What can hang from each mark:
z366: z217 z429 z927
z116: z217
z217: z42 z160 z429 z754 z927
z136: z366
z927: z217 z366
z429: z217

Known rows, with every way that one mark hangs from another:
(z136 (z366 z217)): [-15.1 -36.0 -27.7 -23.4  20.3   1.8  -3.5 -40.3  -9.6  34.1 -19.1 -17.7
  22.0   9.7  22.5  17.7 -24.9  22.6  13.2  31.8  -4.1]
(z366 (z217 z429 z927)): [-10.0 -28.9  -0.9   6.6   3.0 -11.8  -1.2 -25.4   9.5   0.1 -37.7 -30.8
  17.6  14.6   0.5  24.2 -21.2  -0.9  59.8  -0.3  -9.0]
(z136 (z366 z429)): [ 12.8  -1.0 -20.3 -20.5 -17.3  17.3  -9.6  -2.6  14.5  43.8 -16.6 -22.0
  16.9   8.2  19.4  26.7 -15.2  15.6  37.1  13.1 -20.6]
(z136 (z366 z217 z429 z927)): [  7.5 -10.2 -34.0   1.7   0.6  29.4  -5.4 -18.3   3.1  57.3 -32.7 -21.5
  10.0   2.1  27.4  47.5  -7.9  10.4   3.6  31.4 -21.9]
(z136 (z366 (z217 z754 z927) z429)): [ 16.4  11.6 -19.6 -13.2   8.2   8.6   3.1 -37.4  11.6  23.3 -62.2 -23.5
   7.0  -3.0  29.9  28.4  -5.9  17.2  29.4   0.5 -21.1]
(z136 (z366 z217 z429)): [  4.9 -22.4 -27.2 -15.9  14.7  13.6  -8.2 -21.9  -3.7  55.2 -30.6 -27.0
  27.0   6.0  23.8  28.0 -10.4  21.2  15.8  30.6 -23.2]
(z116 (z217 z42 z160 z429 z754)): [ 26.8   7.2  -3.2 -26.7   7.7 -11.2  33.0 -41.9  47.0   0.5 -50.5   1.2
  -8.9   6.1 -22.8 -30.2   1.4 -12.8  52.9 -23.5   2.8]
(z429 (z217 z42 z160 z754 z927)): [ 10.4   9.4   4.0 -10.8  -1.7  -9.3  19.0 -72.7  15.4 -43.2 -68.7  21.4
 -22.9  -9.7 -14.1  -5.5  24.3 -12.2  57.0 -35.0 -27.7]
(z429 z217): [ -8.7 -31.2 -20.0  -6.0  10.1  -0.2  -4.3 -37.6  -8.5  -3.2 -10.4 -11.9
  12.7   3.3  -5.3   9.3  -9.1  10.8  28.0  -4.5   2.7]
(z217 z42 z429 z754 z927): [ 12.8  36.4   8.3 -11.4 -28.4  -0.2  24.6 -31.8  43.7 -28.0 -46.2 -18.1
 -13.5   8.4 -15.3   2.5 -23.6 -13.1  73.0 -41.7 -13.0]
(z217 z754 (z927 z366)): [ 12.1  29.6 -20.3  -7.7 -40.4  -3.5   9.2 -28.2   6.7 -22.2 -50.3  -6.3
 -22.8   6.1  10.1  12.9 -16.9   2.0  63.0 -15.8  -1.0]
(z366 (z217 z754)): [ -1.2 -17.1  -8.7  -7.1  25.7   7.9  22.8 -42.6 -13.0   1.9 -23.7 -25.2
   1.8   0.4  19.5  -2.2 -15.6   7.0   9.4  -0.1  12.0]
(z429 (z217 z160 z754 z927)): [ 14.6  -9.7   1.7  -4.1   0.1 -14.1   3.1 -63.0   5.4 -35.6 -58.0   7.6
 -16.5  -4.3   0.7   2.2  22.4  -8.7  54.7 -35.6  -5.7]
(z136 (z366 (z217 z160) z429 z927)): [ 16.7 -22.7 -19.6   1.8  -2.2  19.9  -7.6 -28.2   1.2  55.8 -48.4  -3.2
   1.6   2.0  27.7  40.7  16.6  -3.0  13.6  29.7 -34.0]
(z429 (z217 z160 z754)): [ 20.6 -21.2  -3.4 -12.8  12.0  -3.8   5.5 -62.1  -2.2 -11.9 -39.5  -0.6
 -11.2  -2.3   0.4  -9.7  18.6  -7.9  32.4 -30.5   6.4]
(z366 (z927 z217)): [-12.7 -27.3 -22.5  23.3 -15.3  25.8  21.7  11.8  -7.3  11.7  -7.5   1.2
   5.4   2.9  16.6  20.7 -17.9   7.2  21.9  23.1   4.5]
(z116 (z217 z429 z927)): [ -1.8  -9.0 -14.7   0.7  -6.1 -24.0   3.9  -7.6  40.3  -7.3 -30.0 -11.7
  17.9  12.7 -10.4  12.5 -22.7   7.9  75.4  -5.2  12.4]
(z366 z217): [-16.0 -40.4 -10.8   0.2  20.0   3.8  10.9 -26.8 -19.0  10.1 -12.3 -20.1
  13.2   5.5  14.7   7.8 -16.3  10.0  18.1  24.5  -4.4]
(z116 (z217 z42 z754)): [  3.0  19.5 -22.3 -20.1  17.1  -0.9  42.3 -34.4  28.1 -14.0 -27.4   4.1
  -6.5  -5.7  -5.8 -22.0 -16.3  12.5  26.2  -5.2   9.0]
(z116 z217): [-10.8 -23.2 -25.4  -6.6  14.2  -7.0  14.9  -8.0  10.8   2.8  -6.3  -3.3
  14.2   2.5   4.9  -3.2 -21.0  20.4  34.6  18.9  18.1]
(z217 z42 z429 z927): [ -2.4  12.3   6.6  -4.9 -33.7  -4.0  13.6 -17.6  35.9 -19.1 -31.6 -12.3
   0.1  14.0 -20.7  13.9 -23.6 -11.3  82.5 -16.1 -29.5]
(z927 (z366 (z217 z429))): [  6.3 -22.8 -30.6  -9.5  -5.3  -5.9  -8.0 -30.6  -4.7  34.0 -39.5 -34.1
  14.2  18.6  -5.8  13.5 -25.1  -1.2  44.8  15.4  -1.1]
(z136 z366): [ -9.4 -16.3 -21.5 -27.6 -12.4   6.2  -7.2 -20.9   4.5  22.5  -7.2 -10.2
  11.3  13.3  18.7  16.4 -29.3  18.5  32.7  16.3  -3.3]

Rows:
[ 23.6 -24.7  -9.6 -36.1  17.3  -6.6  -3.2 -66.3  17.4  37.6 -56.7 -24.8
   7.1  17.0  12.8  -1.9  -6.9  -6.6  30.5 -11.9   5.8] | (z136 (z366 (z217 z160 z429 z754)))
[ 13.9  14.2 -14.5   3.4 -17.4  27.9  39.9 -11.9  31.5   7.1 -35.8 -11.9
  -5.7   4.7  -9.3   2.2 -23.8 -11.0  35.2 -20.3   2.7] | (z366 (z927 (z217 z42 z429 z754)))
[  5.3  -5.0 -35.5 -13.5 -29.7   7.2  15.0  -4.2  12.0  24.6 -43.7  -5.5
  15.2  20.2 -23.9  -4.1 -23.6   4.1  62.2  15.9 -19.3] | (z927 (z217 z42 z429) z366)
[ 23.9  21.8  23.4 -13.6 -30.5  -8.5  24.3 -43.5  42.9 -28.3 -61.7  -0.7
 -22.0   9.0 -14.9  -6.7   2.9 -27.4  83.0 -41.9 -25.3] | (z217 z42 z160 z429 z754 z927)
[ 10.0  32.5 -14.3 -15.6  -1.1 -13.7  31.5 -33.4  57.1 -25.5 -52.1  -5.8
  -5.0   2.5 -20.1  -7.2 -20.3   1.4  68.2 -27.5   3.2] | (z116 (z217 z42 z429 z754 z927))
[ -4.6  -7.2 -11.1   5.5  -1.6  16.7  19.8 -31.7  16.6  16.2 -28.3 -22.6
   0.5   7.8 -12.5  24.2 -21.1 -14.9  27.5   6.0 -19.6] | (z366 (z217 z42 z429) z927)
[  1.9  -2.2 -24.7 -25.1  11.4  18.8   7.3 -31.3   6.2  47.0 -41.5 -15.1
  17.3   1.9   9.4  19.0  -8.2  18.1  17.4  34.0 -48.1] | (z136 (z366 (z217 z42) z429))
[  1.0 -20.8  13.7  -2.1  -3.2 -16.4  13.9 -45.7  18.6  -7.7 -63.4   0.7
  -0.8  10.5 -16.7   6.6   6.5 -19.4  71.6   0.4 -44.8] | (z366 (z217 z42 z160 z429 z927))
[ 23.0 -10.9   5.3 -16.6  -5.9   6.6  35.2 -27.0  24.4   5.7 -50.8   0.2
   1.5  11.0 -13.6 -28.9   1.4 -14.3  54.9 -21.1 -12.5] | (z927 (z217 z42 z160 z429 z754))
[-14.7  -9.0 -19.4  14.7 -17.4  30.2  37.9   2.5   2.4   2.7 -16.8  14.0
  -0.8  -0.6   4.1  12.9 -16.2   6.0  25.7  24.5 -17.9] | (z366 (z927 (z217 z42)))
[ 16.6  -2.7  -3.5 -21.1   9.6   0.7  20.2 -73.4   8.1 -20.5 -49.7   9.9
 -19.9  -7.5 -16.4 -19.0  20.2 -11.9  33.8 -28.7 -17.1] | (z429 (z217 z42 z160 z754))
[  4.0  -1.7 -31.4 -13.7  11.0  22.9   9.1 -53.2   2.1  25.6 -34.2 -17.0
  -8.4  -1.4  32.2  26.9 -24.5   8.3  -7.1   5.2  13.2] | (z136 (z366 (z217 z754) z927))
[ 24.5 -29.7   2.9  -6.8  -3.3   0.7  19.6 -17.2  13.3  15.3 -41.4 -12.0
   9.2  15.2   2.1 -21.5  -0.7 -10.9  54.7 -20.8  11.8] | (z927 (z217 z160 z429 z754))
[ 19.9  21.3 -24.6 -34.2  18.3  22.3  19.3 -46.7  12.5  40.1 -52.3 -20.6
   4.5  -3.5  13.7   7.1  -8.9  13.8   8.6   7.0 -31.9] | (z136 (z366 (z217 z42 z754) z429))
[ -5.6 -51.6 -13.8 -24.4  18.4  -3.6  -6.1 -50.6 -10.9  33.0 -37.1   0.0
  12.5  10.8  20.6   7.9   2.2   9.9  21.3  32.3 -14.7] | (z136 (z366 (z217 z160)))
[ 12.8  14.8 -10.2  -0.9   3.1  21.3  32.6 -48.5  24.6   7.4 -41.1 -27.6
 -14.7   0.5  -8.5  12.9 -22.4 -17.9  17.5 -18.1  -2.7] | (z366 (z217 z42 z429 z754) z927)
[-16.9   8.9 -18.1  -2.3  -1.0 -14.6  27.7 -18.4  28.9 -28.1 -32.8  17.9
  -0.2  -3.3  -8.7   3.1 -12.4  15.3  57.8  14.0 -19.7] | (z116 (z217 z42 z927))
[ 30.6  12.0 -32.4  -7.3  -0.5  14.2   9.5 -27.7 -12.2  33.3 -55.7 -32.2
  -3.1   0.4  14.8  10.4  -3.5   5.7  22.4   6.6 -11.5] | (z927 (z366 (z217 z754) z429))
[ 18.7  25.3   1.7 -22.8 -16.8  11.6  27.6 -32.9  36.4  -4.1 -27.0 -27.3
  -8.5  11.5 -15.9 -10.5 -27.7 -14.4  49.8 -34.5  -2.4] | (z217 z42 z429 z754)
[ 20.9 -16.5 -24.4  -9.6 -17.1   2.1  20.8 -20.8 -12.8  10.9 -55.9  12.8
  -8.2   8.5  12.5 -18.5   7.1   0.9  45.0   7.7   1.7] | (z927 (z217 z160 z754) z366)
[  2.6   7.9 -25.4 -10.3 -24.0 -23.5  17.7 -32.0  19.6 -16.6 -71.7  41.0
 -17.5   0.8 -15.6  -3.5  14.0   1.3  77.0  22.7 -33.8] | (z116 (z217 z42 z160 (z927 z366)))
[ 26.1  -4.1  10.3   9.6   7.4  -0.1  14.8 -33.4   1.4  -0.2 -69.7  -9.4
  -9.3  -4.9  20.4  10.7  26.6 -10.2  45.7  -9.6 -31.2] | (z366 (z217 z160 z754 z927) z429)
[  5.2  10.3 -35.8  -2.2 -24.2  40.4  18.7   8.3  18.8  48.6 -35.3   5.6
  11.7   2.4  11.9  29.5  -9.2  13.7  22.4  32.1 -40.9] | (z136 (z366 z429 (z927 (z217 z42))))
[  1.1 -41.1  12.2   7.5  -0.1 -19.8  -3.1 -35.2   9.5   1.0 -55.0 -12.8
   8.5  16.4  -0.9  15.1   4.9 -16.7  69.6  -2.7 -20.0] | (z366 (z217 z160 z429 z927))
[ 14.7 -12.1 -36.5 -25.1   5.1   9.9 -23.5 -31.1   7.9  40.6 -30.7 -18.4
  23.7   2.0   3.8  28.6  -2.6  20.2  27.7   5.0 -19.5] | (z136 (z366 (z429 z217)))
[ 17.8 -16.4 -18.6 -13.4   3.1  -3.9   9.9 -57.0 -19.6  12.8 -62.8  -4.5
 -17.0   4.1  12.8  -7.9   8.7  -6.5  27.8   8.7  -4.0] | (z927 (z366 (z217 z160 z754)))
[ 14.7 -17.0 -12.2  -8.9  -0.8   8.6  22.2  -6.9  14.8  13.2 -25.4 -28.4
  19.1  15.0   3.2 -11.7 -25.9   3.0  46.2 -20.6  24.6] | (z927 (z217 z429 z754))
[ 26.8   1.6  21.7  -4.7 -29.2 -13.2   8.2 -34.0  33.1 -19.1 -52.6 -13.4
 -14.9  11.3   0.4   2.7   0.1 -25.3  81.0 -43.7  -2.4] | (z217 z160 z429 z754 z927)
[ 15.4  11.8 -26.0  -2.4 -32.1  33.4  -7.2   1.2  19.2  45.0 -18.6 -15.8
   0.5   3.6  22.7  47.6 -13.9   6.0  24.5  14.0 -19.9] | (z136 (z366 z429 z927))
